Each row was made from one walk, in order. Every step used is in the known rows, and no mark comes twice. Write each row's walk.
Known rows
vekeg-vali-nazol: [-11  -6  10  13 -17  16 -14   1 -27  -8  -5  -8  23  -1 -15  11   1 -11
 -33 -23   4  19  -6 -30   6   8  13   7  -2  -8 -17 -12]
vali-nazol-turi-zafi-bakid: [-11 -27  24  36  -8 -22   0  -9 -27 -11  -3 -10  54  11 -17  26  26 -16
   1 -29 -17   9   1 -27   0  38   2  16   0  17 -13   9]
turi-nazol-bakid-penika-vali-puzot: [ -6  -3 -14   3 -32   9  16  16 -26 -20 -11   3   9  21   1  34  28  -4
 -31 -53  10   7  27  -2  22   9  28  16  12  -2   3 -17]
vumelo-vali-nazol: [-12 -11  27  10  -1  13  -5 -13 -32   1  -8  -2  13   0 -30  22   4 -18
 -24 -27 -13   7   5 -36   2  15  -2   1  -8  -2 -25  11]
nazol-bakid-puzot-vali: [  3 -12  -1   2  -8  17   7  -3 -20 -16   9 -20   0 -21  14  25  17 -29
 -25 -26  -1   1  33 -32   8  -8  17  -8   0 -23 -13 -15]
nazol-bakid: [ -7  -7   6   0  -3  21  13   6 -37  -3   7  -9  14   2 -11  15  22 -30
 -28 -37  -1  -7  30 -21   4  10  19   6  -1 -18  -9   5]
bakid-vumelo-vali: [ -9  -9  15  15   0   9   9  -6 -18  -1   3  -1  -3 -15 -14   8   6 -37
 -22 -24 -15  20  36 -23 -15  -3  10   9   4 -27 -15   4]
nazol-turi-penika-vali: [-14 -11  -8   3   0   2  -1   9 -25 -19   9  -3  13   2  18  44  27 -38
 -31 -41 -19  32  15   3  -4   2  33   4  17   1  16 -23]
puzot-vali: [ -4 -28  18  -4 -14  14  -6  -2 -29 -18   4 -14   5 -15  -7  20  12 -26
 -18  -8   8  18  16 -27   5  -9  15  -3  -1 -12  -5   7]
nazol-turi-penika-vali-vumelo: [-18  -4 -13   5  -3  -8   6   5 -25 -16  12   3   1   3  15  41  36 -40
 -41 -42 -25  32  10  -4  15  -1  36   2  14  -2  10 -31]
turi-nazol-bakid-vumelo-vali-penika: [-16  14   7  32 -10  15  26 -13 -24  12  -4  10   8  23 -12  24  29 -33
 -24 -55 -24   5  31 -17  -6   7  16   8  23  -5 -18   1]
vumelo-bakid: [-21  -8  13  -8  -5  27   4  -7 -39  -5   9 -22   6 -16 -13   7  25 -14
 -33 -18   5   5  13 -28  -2  13   4  13  -9 -11   1   2]
penika-vali-nazol-turi: [-15 -13   3  20   1  -5   0  11 -26 -18   8 -12  32   4   2  38  16 -19
 -31 -31 -13  27  -5 -18   7  18  21  15  27  -6  -6 -18]
zafi-vali: [ -7 -19  17   4  -9  10 -13   3 -38 -13  -2  -8   8  -5  -4   9  10 -24
  -4 -39 -14  12  15 -19   8  17  17 -13  -8  -4   3  15]
vumelo-vali: [ -6 -23  22   1   1  19  -2  -3 -36  -2  -3  -6  -2 -11 -17  20   8 -31
 -19 -27 -11   9  23 -24  -4   4   2  -2 -16 -15 -11   9]
bakid-penika-vali-vumelo: [ -6 -16 -17  -1 -12  -4  16   6 -27 -19   6   0 -12 -12  -4  23  16 -18
 -39 -27   8  22  22 -22  31   4  18  14   2 -19   1 -20]
penika-vali: [ -6 -19   2   7  -8   6   1   6 -31 -17   6 -11   2  -7  -3  21  14 -27
 -26 -27   8  19   6 -17  -1  -4  16  15   6 -14   4 -10]
penika-vali-vumelo-bakid: [-25  -3  -1  -1  -6   7  12 -11 -39  -8  13 -18 -14 -13  -3  12  30 -16
 -45 -22   1  11  -2 -31  11   2  12  24   4 -17   3 -24]
nazol-bakid-penika-vali: [ -2 -14 -19  -4  -3  11  26  10 -32 -17   4  -7   4  -1   0  25  15 -18
 -31 -42  11  11  39 -19  12  10  22  17  10 -25   0 -13]
turi-nazol-bakid: [-14   1   6  11 -17  16  10  -9 -35  -3  -3   0  18   8 -13  16  27 -26
 -28 -48  -3 -12  12 -19  13  10  26   6  11 -13  -7   5]
bakid-puzot-vali: [  2 -21   6   4 -14  12  -7  -3 -15 -24   8 -19  -6 -32   9  27  11 -28
 -22 -11   2  13  23 -32   9 -13   9 -10  -6 -18  -4 -14]
vumelo-vali-nazol-turi-zafi: [-12 -19  23  27   3 -16   0  -7 -29  -6 -11  -1  25   8 -20  21  16 -20
 -19 -41 -23  10   3 -25   5  31  -1   8  -2  -8 -23   2]
turi-zafi-bakid-puzot: [  7 -27   8  29 -15 -14  -3 -17 -19 -15   1 -16  14 -18  -3  13  23 -25
   1 -26  -3  -4  17 -33  -5  13  -8  13 -25   3   0  -2]
zafi-bakid-puzot-vali-vekeg: [  5 -35  15  13 -21  27  -2  -6 -17 -20  15 -26  12 -25   3  40   3 -23
   4  -3  -5  14  19 -42   5  -7   3  -4 -23   9  -8   2]
vali-vekeg: [ -5 -17   8  -2 -18  35   4  13 -34 -10  11 -12  13  -4 -21  20   7 -24
 -24 -24   4   7  12 -23  17   7  11   3 -21  -6  -6  12]
turi-nazol-bakid-penika: [-12  -3  -6   1 -17  15  21  -3 -30  -6  -9   4  16   4 -14  19  25 -15
 -30 -48   4  -5  31 -18  28  18  22   3   9 -16  -5   2]
turi-puzot-vali: [-14 -19  25 -10 -16  21   6  -3 -24 -28  -3 -14   7   1   1  29  12 -33
 -27  -6  11  16  26  -4  -2  -6  14 -12  -2   2  -4   5]
nazol-bakid-puzot: [  2  -1  -9   4  -2  17  11   4 -26  -9  11 -16   5 -15   6  18  19 -33
 -31 -40  -5 -10  35 -25   7   7  15   1  -6 -21  -8 -14]
vali-nazol-turi: [-18  -8  15  12  -2   4  -2  10 -25 -10   6  -9  40   3 -12  30  18 -20
 -27 -29 -18  17   6 -19  13  27  17   3  15  -3 -12   0]
bakid-puzot: [  2 -11  -1   6  -9  12  -5   3 -20 -15   8 -16  -3 -26   0  18  14 -28
 -27 -26  -1   4  22 -24   9   2   6  -2 -13 -15   0 -13]
vali-puzot: [  0 -13  11  -3 -26  19 -11  23 -31 -16  -1  -5  10   9 -13  20  24 -18
 -22 -24   9   9  25  -9   4   7  12   3 -18   5   1   4]
vekeg-vali-vumelo-bakid-penika: [-20  -7 -15 -11 -14  22  10   0 -31  -7   4 -15 -10 -24  -4   0  16  -1
 -47 -20   7  22  21 -32  27  10  11   9 -13 -26  -5 -29]

Write each row's walk
[ -3  -6  16  11 -17  14   1  12 -17  -7  -1   2  -4   2 -12  16  13 -28
 -20 -26 -12  21  42 -11 -14   0  11   8  -5  -9 -13   1]	bakid-vumelo-vali-puzot
[-27  -4  12  -2  -7   8  -1 -13 -44  -3   7 -15  -9 -12  -5  -1  25 -12
 -24 -33 -21   5   6 -34  19  22  12  -3 -10  -8  -2   1]	zafi-vali-vumelo-bakid
[ -6 -29  17  -4 -23  33   1   6 -30 -17  10 -15   7 -10 -14  27   4 -22
 -16 -10  10  17  11 -32  16 -10  14  -5 -14  -5  -9  11]	puzot-vali-vekeg
[-26  -5  27   9  -3   1  -1   7 -27 -22  -7 -11  38  21   7  36  12 -21
 -18 -42 -35  18  14   4   6  42  22 -23  14  21  -5   5]	zafi-vali-nazol-turi-puzot
[ -6 -36  16  29  -6 -14   4  -2 -30 -13   3 -13  39   1  -4  20  32 -30
   8 -27 -18  10  17 -17  -5  28   6  14  -6   4   1   9]	nazol-turi-zafi-bakid
[-15 -10   0  -1  -2  10  -1   7 -26 -14   9  -1  20   0   5  36  32 -39
 -29 -37 -23  24  24   0   3  12  29 -10   3   3  10  -4]	nazol-turi-penika
[ -4 -22  15   5 -18  21  -3   5 -33 -14   5  -8   9   7  -7  34  25 -22
 -13 -14   3  22  18 -24   5  -6   7  -6  -2  12  -5   6]	puzot-vali-penika
[-25  -1  21   6  -3   9  11   8 -22 -20  -1 -10  42  18  -3  38  19 -27
 -37 -25 -15  15  16   5   4  33  15  -6  14  13 -10   0]	vali-nazol-turi-puzot
[-26   1   8  -8  -6  16   9 -13 -41  -2  13 -16  -6 -16 -16   2  33 -20
 -42 -20  -1   1   8 -33  16  13   7  12 -11 -14  -3  -7]	vali-vumelo-bakid
[-17  -2  14   1 -11  15  -8 -24 -20 -16   8 -31   6 -31   1  21  13   1
 -37  -5   2   9   0 -51   7   5  -3   3   1  -8 -17 -18]	vumelo-bakid-puzot-vali-nazol
[-15 -15  -9 -11  -3  16  15  -2 -33 -17   7 -22  -3 -19   0  16  18   0
 -38 -22  12  22  23 -26   6  12   5  21   1 -18   8 -16]	vumelo-bakid-penika-vali
[-26   8  11  19   4  -1   6 -12 -10  -1   1   9  24   4  -3  35  15 -33
 -33 -42 -44  36  24 -15 -12  15  23   0  24  -1 -18  -7]	bakid-vumelo-vali-nazol-turi-penika
[-15 -17 -11 -12 -12  34  21   7 -35 -16  13 -23  -3 -12  -8  22   7   1
 -37 -20  15  22  17 -27  15  12   6  22 -11 -14   5 -12]	vumelo-bakid-penika-vali-vekeg
[ -8 -13  10  16  -6   0  -9   2  -9 -26   9 -21  25 -18  13  42  10 -18
 -26 -18 -18  23  10 -31  18   9  13 -11  15  -8 -17 -20]	bakid-puzot-vali-nazol-turi
[ -8  -9  12  14  -9  28  14   2 -20   0   8  -4  -1 -10 -21  14  -3 -34
 -21 -24 -14  19  30 -26  -5  -2   8   8  -8 -21 -20   9]	bakid-vumelo-vali-vekeg
[-34  -3  22 -17 -14  21  16 -19 -32 -18   2 -22  -8  -7   0  17  30 -21
 -46  -2   5  11  17 -16   8   0   9  -4  -2  -1  -6 -10]	turi-puzot-vali-vumelo-bakid
[ -8 -30  10  26  -9 -22  12  -4 -21 -17  -6  -6  52   6 -17  28  23  -2
   0 -31 -14  16  20 -28  15  48   1  14  -2  12 -12   8]	vali-nazol-turi-zafi-bakid-penika
[ -2 -13   1  13 -19  29  -9  16 -34  -5   3  -7  12  11  -4  19  16 -25
 -23 -29   3  25  13 -15   2   1   9  -1  -9   3  -1 -13]	vekeg-vali-penika
[ -2 -23  18  16 -16 -15 -10  -5 -37 -15 -11  -5   5   1 -12  -4  17 -19
  -2 -45  -7   2   7 -21   8  22  10  -2 -17  -4   2  15]	turi-zafi-vali
[ -4   9  -2  13  -4  10   7  -4 -21  -5   4 -14  21  -5  -5  22  15 -18
 -37 -41  -8 -11  18 -37  12  18   9   4   2 -12 -22 -14]	vali-nazol-bakid-puzot
[-17 -13  21  17  -1  -3 -13   9 -32 -14   1  -9  38   6  -1  26  10 -16
  -6 -44 -36  20   3 -22  17  38  22 -14  13   5 -10   8]	zafi-vali-nazol-turi
[  3 -38   8  15 -16 -10  11 -10 -28 -17  -8  -5  23  -5 -21  12  20 -10
   4 -24   8   6  33 -27   5  24  -5  16 -24   4   1  17]	turi-zafi-bakid-penika
[-13 -15 -10   3  -8  18   4  16 -25 -17  15  -7  15   7  12  50  18 -35
 -31 -41 -19  33   9  -2   6   2  32   3   4   5  12 -17]	nazol-turi-penika-vali-vekeg
[  4 -22   4   2 -22  30  -2   5 -17 -22  14 -22  -3 -27   2  30   0 -23
 -22 -10   4  12  15 -35  19 -12   6  -9 -19 -12  -8  -9]	bakid-puzot-vali-vekeg
[-11 -19  14  -2 -17   7   0  -6 -29 -15   7  -5  -7 -13  -9  19  19 -30
 -26 -11   3  16  10 -35  24 -11  18  -2  -3 -14 -13  -2]	puzot-vali-vumelo
[-16   1   1   5 -11   0  -6 -16 -25 -15  -4   2  15   9  -6  35  18 -18
 -41 -35  -2  23  -7 -21  -3   0  21  12  13  15  -1 -13]	turi-penika-vali-nazol
[ -1 -34   8   3 -10  14  10  -2 -29 -14   1  -7  24 -11 -15  25  16 -14
   1 -16  -1  16  40 -28   5  18   3   6 -15   6   0  18]	zafi-bakid-penika
[-21 -10  31  -3 -19  14   4 -12 -22 -27 -11 -12  23  11 -10  33   7 -18
 -34  -7   9  15   9 -15   0   5  10 -11   7  15 -18   5]	turi-puzot-vali-nazol
[ -6  -3  11  21  -4  16  12   0 -23   3   2   4  -1   6 -14  20  18 -35
 -18 -31 -19  24  36 -20 -15   2   2   5   4  -3 -14   4]	bakid-vumelo-vali-penika
[-17   5 -11   5 -13  18  -1  -7 -23  -6  12 -24 -20 -35  12   1  18 -15
 -53 -22  -6  11   8 -37  15  -1   6   8 -17 -28  -5 -47]	vekeg-vali-vumelo-bakid-puzot
[  3 -21 -10  -6 -25  10   3  29 -25 -28  -3  -3  -1   3  -2  32  17  -5
 -26 -26  16  25  33  -4  13   4  15  13  -7   0   8 -14]	bakid-penika-vali-puzot
